What can hang from each mark
k_452: k_497
k_870: k_365 k_497 k_751
k_365: k_936
k_751: k_114 k_365 k_497 k_578 k_870
k_497: k_452 k_578 k_751 k_870
k_114: k_751 k_870 k_936
k_578: k_751

Each row was made from one small tree. The marks that hang from a mark follow it in brackets, in the order of their numbers. Every link used is in the known rows. Write each row's tree.
(in the rows, 128 means zero)
Known rows
k_497[k_578 k_751]: [143 123 125 106 127 142 143 130 141 120 214 145 134 101 153 117 121 127
 127  68  83  71 120 153 144 123]
k_497[k_452 k_578[k_751] k_870]: [119 126 140  76 130 137 108 119 128 121 165 160 170 126 136 113 112 150
 151  96  62  84 118 133 153 118]
k_870[k_497 k_751]: [134 129 113 125 122 117 138 132 128 123  92 156 140 127 123 118 154 129
 149 116 122 110 132 129 147 123]
k_870[k_497[k_452 k_751[k_114 k_365 k_578]]]: [141 125 138 104 141 144 148 128 146 125 175 151 170 115 123 134 151 134
 160  98 111 106 118 106 162 120]
k_870[k_497[k_452 k_578 k_751]]: [141 133 124  92 130 137 131 143 135 120 244 162 174 113 143 112 152 151
 148  62  89  64 123 122 167 103]
k_114[k_870]: [134 130 120 126 115 143 125 128 138 122  89 116  87 117 132 119 132 123
 102 152 126 131 134 174 116 119]
k_578[k_751[k_114 k_497 k_870[k_365[k_936]]]]: [109 122 150 174 151 125 121 115 112 140  48 114 111 150 123 124 111 117
 113 144  76 161 141  80 110 154]
k_114[k_751 k_870]: [127 127 108 152 102 127 136 131 144 122  99 111 103 117 133 126 131 128
 108 144 153 176 136 162 111 120]
k_870[k_751]: [130 127 120 119 120 126 143 125 134 122  82 134 117 118 127 124 118 127
 135 135 122 108 127 148 131 133]
k_870[k_365[k_936] k_751]: [115 127 122 121 126 118 133 132 125 136  91  83  59 122 132 140  89 119
 117 179 123 131 132  92 109 151]
k_751[k_114[k_936] k_365 k_497 k_578 k_870]: [142 130 155 154 142 136 135 117 112 135  72 138 133 142 104 136 140 104
 114 131 174 159 127 154 113 142]
k_452[k_497[k_578[k_751[k_114]] k_870[k_365]]]: [107 106 122 121 150 124 112 108 139 129 113 137 138 136 149 124  98 112
 153 120  55  93 131  75 136 138]
k_751[k_114[k_936] k_497[k_578] k_870[k_365]]: [129 128 136 183 153 117 120 122 115 135 107 115 118 151 118 118 107 108
 101 122 137 139 142 124 105 147]
k_751[k_870[k_365[k_936] k_497[k_578]]]: [128 130 126 117 128 118  98 133  92 136 141  99  84 162 131 131 136 110
 114 124 122 116 141  89 137 131]
k_870[k_365 k_497[k_452 k_751[k_578]]]: [136 134 127  70 119 124 128 142 135 122 228 133 172 119 134 126 141 146
 152 112 105  93 117  73 147 124]
k_870[k_497[k_452]]: [140 137 128  99 125 134 129 135 134 121 112 134 137 117 123 110 157 146
 149 133 120  80 126 141 157  99]
k_114[k_751[k_365 k_497 k_578 k_870] k_936]: [132 134 140 148 110 123 132 133 104 133 123 134 154 140 109 150 147 121
 125 123 215 186 121 158 105 139]
k_497[k_452 k_751]: [131 131 133 107 129 142 146 131 145 121 156 130 133 105 145 118 117 157
 134 132  91  69 122 145 143 112]
k_114[k_751[k_497] k_870[k_365]]: [112 134 109 176 105 114 132 141 136 126 113  97 139 123 125 129 123 132
 117 156 172 200 135 124  91 135]
k_870[k_365[k_936]]: [124 129 130 116 128 127 130 128 128 136  85  67  46 111 140 135 102 116
 111 183 112 112 127 115 113 135]
k_114[k_751[k_497 k_578] k_870 k_936]: [147 137 122 143 102 120 134 149 138 128 183 155 151 106 113 121 153 119
 104 107 202 209 120 175  89 127]
k_452[k_497[k_578 k_751]]: [141 119 117  98 129 144 142 133 144 123 220 162 137  99 170 123 129 125
 138  77 107  43 119 135 147 113]
k_114[k_751[k_365 k_497[k_578 k_870]] k_936]: [115 130 129 169 126 118 128 124 117 134 128 130 156 128 121 144 128 128
 137 111 183 152 115 172 119 128]
k_578[k_751[k_114[k_936] k_365 k_870]]: [ 99 116 149 167 156 129 131 106 124 138  45 120  84 151 124 147 121 122
  98 164  73 155 141 148 123 146]
k_870[k_365 k_497[k_452] k_751[k_114 k_578]]: [133 127 120  95 132 110 130 135 138 124 139 135 160 133 103 121 121 127
 160 127 136 138 130  53 138 140]
k_497[k_870]: [138 126 130 122 123 139 118 105 126 122  20 119 111 135 132 117 123 124
 139 153 105  82 126 160 139 118]
k_114[k_870[k_365 k_497[k_578]]]: [125 131 105 117 119 122 106 141 127 125 189 109 118 132 132 124 142 119
 114 114 121 138 139 111 126 126]
k_114[k_751[k_578] k_936]: [149 128 125 110 109 112 143 135 143 126 159 135 116 101 127 128 136 112
 121 118 165 151 116 165 111 126]
k_452[k_497[k_578 k_870]]: [144 122 119  96 126 144 114 115 126 123 108 150 133 126 152 118 127 114
 151 109 136  53 120 148 148 108]

Write each row's tree
[ 99 118 139 166 154 107 119 110 125 135  60 107  80 159 128 129 104 121
  92 177  52 151 149 106 110 154] : k_578[k_751[k_114[k_936] k_870[k_365]]]
[131 140 121 121 118 139 124 151 126 122 211 168 182 116 114 110 120 148
 126  89 174 151 126 141 117 126] : k_114[k_870[k_751[k_497[k_452 k_578]]]]
[137 123 122 179 145 128 137 122 152 131  72 115  56 118 128 113 125 112
  77 168 114 155 143 178 104 124] : k_751[k_114[k_870 k_936]]
[154 123 141  96 137 146 153 123 157 119 172 151 154 100 131 112 118 133
 144 100  98  92 118 124 142 122] : k_497[k_452 k_751[k_114 k_578]]
[123 121 140 135 148 149 135 115 121 127 150 122 134 148 134 139 104 142
 127 106 109 105 135 123 150 130] : k_497[k_452 k_578 k_751[k_114 k_365 k_870]]
[110 129 126 121 131 129 121 115 127 123 105  96 130 141 143 128  91 161
 143 174  82  77 127  96 137 128] : k_497[k_452 k_751 k_870[k_365]]
[131 125 129  93 102 127 146 126 137 125 138 111 137 101 122 154 131 115
 149 122 180 154 115 150 123 132] : k_114[k_751[k_365 k_578]]
[142 131 121 143 148 129 123 142 144 129 188 149 109 125 118 102 150 130
  97 113 127 142 140 149 132 105] : k_751[k_114[k_870[k_497[k_452 k_578]] k_936]]
[144 136 126  85 128 133 123 141 134 121 192 148 158 113 127 109 153 140
 151  85 122  75 123 137 160 100] : k_870[k_497[k_452 k_578]]
[135 142 139  83 117 125 124 149 120 134 188 125 150 110 110 130 101 132
 144 140 184 146 110  79 107 149] : k_870[k_365[k_936] k_751[k_497[k_452] k_578]]
[133 123 118 109 123 127 117 116 118 121 107 151 144 143 129 119 105 121
 145  98 123  97 125 138 141 135] : k_497[k_578 k_870[k_751]]
[102 119 143 170 156 121 122 113 117 138  55 143 107 164 119 141 159 122
 111 143  68 155 145 127 140 136] : k_578[k_751[k_114[k_936] k_365 k_870[k_497]]]
[130 126 121 108  97 111 118 125 113 123 106  98 127 150 124 141 115 112
 132 139 166 170 132 102 112 145] : k_114[k_751[k_578 k_870[k_365]]]
[118 123 115 114 126 125 112 112 125 128  31  97 104 139 150 133 107 121
 148 188 129  71 128 107 129 123] : k_452[k_497[k_870[k_365]]]
[121 133 127 160 126 118 148 139 132 134 188 126 149 100 124 146 134 125
 127 100 189 160 115 177 111 129] : k_114[k_751[k_365 k_497[k_578]] k_936]
[116 132 107 125 109 130 123 148 129 125 213 125 149 124 121 146 151 146
 133 109 178 177 131 130 139 108] : k_114[k_751[k_365] k_870[k_497[k_452 k_578]]]
[121 126 134 120 124 126 111 123 107 123  80 162 147 159 127 119 170 133
 129 108  62 120 139 123 153 122] : k_578[k_751[k_870[k_497]]]
[130 129 115 111  99 103 112 130 107 124 115 120 150 164 117 136 149 114
 144 119 162 165 136  77 128 135] : k_114[k_751[k_578 k_870[k_365 k_497]]]
[118 127 130 153 149 125 122 138 150 131 149 163 119 127 121 106 158 145
  98 141  65 163 141 134 131 114] : k_578[k_751[k_114[k_870[k_497[k_452]] k_936]]]
[114 133  99 122 108 108 113 151 134 124 223 110 144 130 125 130 131 145
 127 121 156 176 139  93 123 116] : k_114[k_751 k_870[k_365 k_497[k_452 k_578]]]
[129 132 138  78 116 132 116 129 113 123 181 117 144 150 135 132 104 147
 128 139 117 107 126  86 127 139] : k_497[k_452 k_751[k_578 k_870[k_365]]]
[122 133 148 177 160 138 130 111 130 135  21 121 133 135 108 131 117 141
 138 179 151 123 123 160 127 121] : k_751[k_114[k_936] k_365 k_497[k_452 k_870]]
[153 136 130 131 112 117 147 142 139 128 165 153 163  95 118 120 150 114
 133  98 187 162 109 163 105 126] : k_114[k_751[k_497 k_578] k_936]
[120 118 135 174 149 131 130 111 118 137  58  81  51 158 144 135  93 116
  97 166  76 127 147  87 120 149] : k_497[k_751[k_114 k_870[k_365[k_936]]]]
[127 121 120 100 132 134 102 121 118 137 120  99  77 133 156 136  97 108
 132 154 133  75 125  92 129 125] : k_452[k_497[k_578 k_870[k_365[k_936]]]]
[ 97 122 146 119 126 139 120 113 110 128  66 122 119 150 133 151 129 134
 122 147  81 132 133 143 135 141] : k_578[k_751[k_365 k_870]]
[134 116 131 184 156 132 141 103 144 130  49 134  96 137 140 114 116 123
 113 145  60  92 131 154 132 126] : k_497[k_751[k_114[k_936]] k_870]
[110 133 124 138 115 125 127 128 104 127  70 113 142 162 117 151 153 154
 148 154 175 152 139 120 150 110] : k_114[k_751[k_365 k_870[k_497[k_452]]]]
[143 143 131 110 115 130 124 155 128 127 211 176 168 115 104 115 134 143
 109 124 198 179 117 149  99 133] : k_114[k_870[k_751[k_497[k_452] k_578]] k_936]
[116 133 119 116 131 120 133 139 137 125 167 113 144 125 140 126 135 159
 147 141  81  80 129  79 149 118] : k_870[k_365 k_497[k_452 k_751]]
[119 127 118 149 132 133 124 143 131 134 252 144 112 122 142 142 159 133
  91  98 111 137 132 153 132 122] : k_114[k_870[k_497[k_578 k_751[k_365]]] k_936]
[148 128 146 139 139 133 117 111 122 136  48 109 122 131 115 120 108  95
 144 138 138 138 117  91 114 144] : k_751[k_114 k_497[k_870[k_365[k_936]]] k_578]
[117 133 130 172 124 119 133 133 102 135 146 127 142 141 119 150 135 124
 116 109 197 173 129 166 113 134] : k_114[k_751[k_365 k_497[k_578] k_870] k_936]
[142 133 140 119 108 136 146 137 125 135 148 124 139  95 118 152 140 111
 144 113 206 172 106 144 113 133] : k_114[k_751[k_365[k_936] k_497 k_578]]
[127 128 143 170 148 144 156 114 141 129  28 113 137 107 115 130 132 116
 143 136 143 122 124 162 127 130] : k_751[k_114 k_365 k_497]
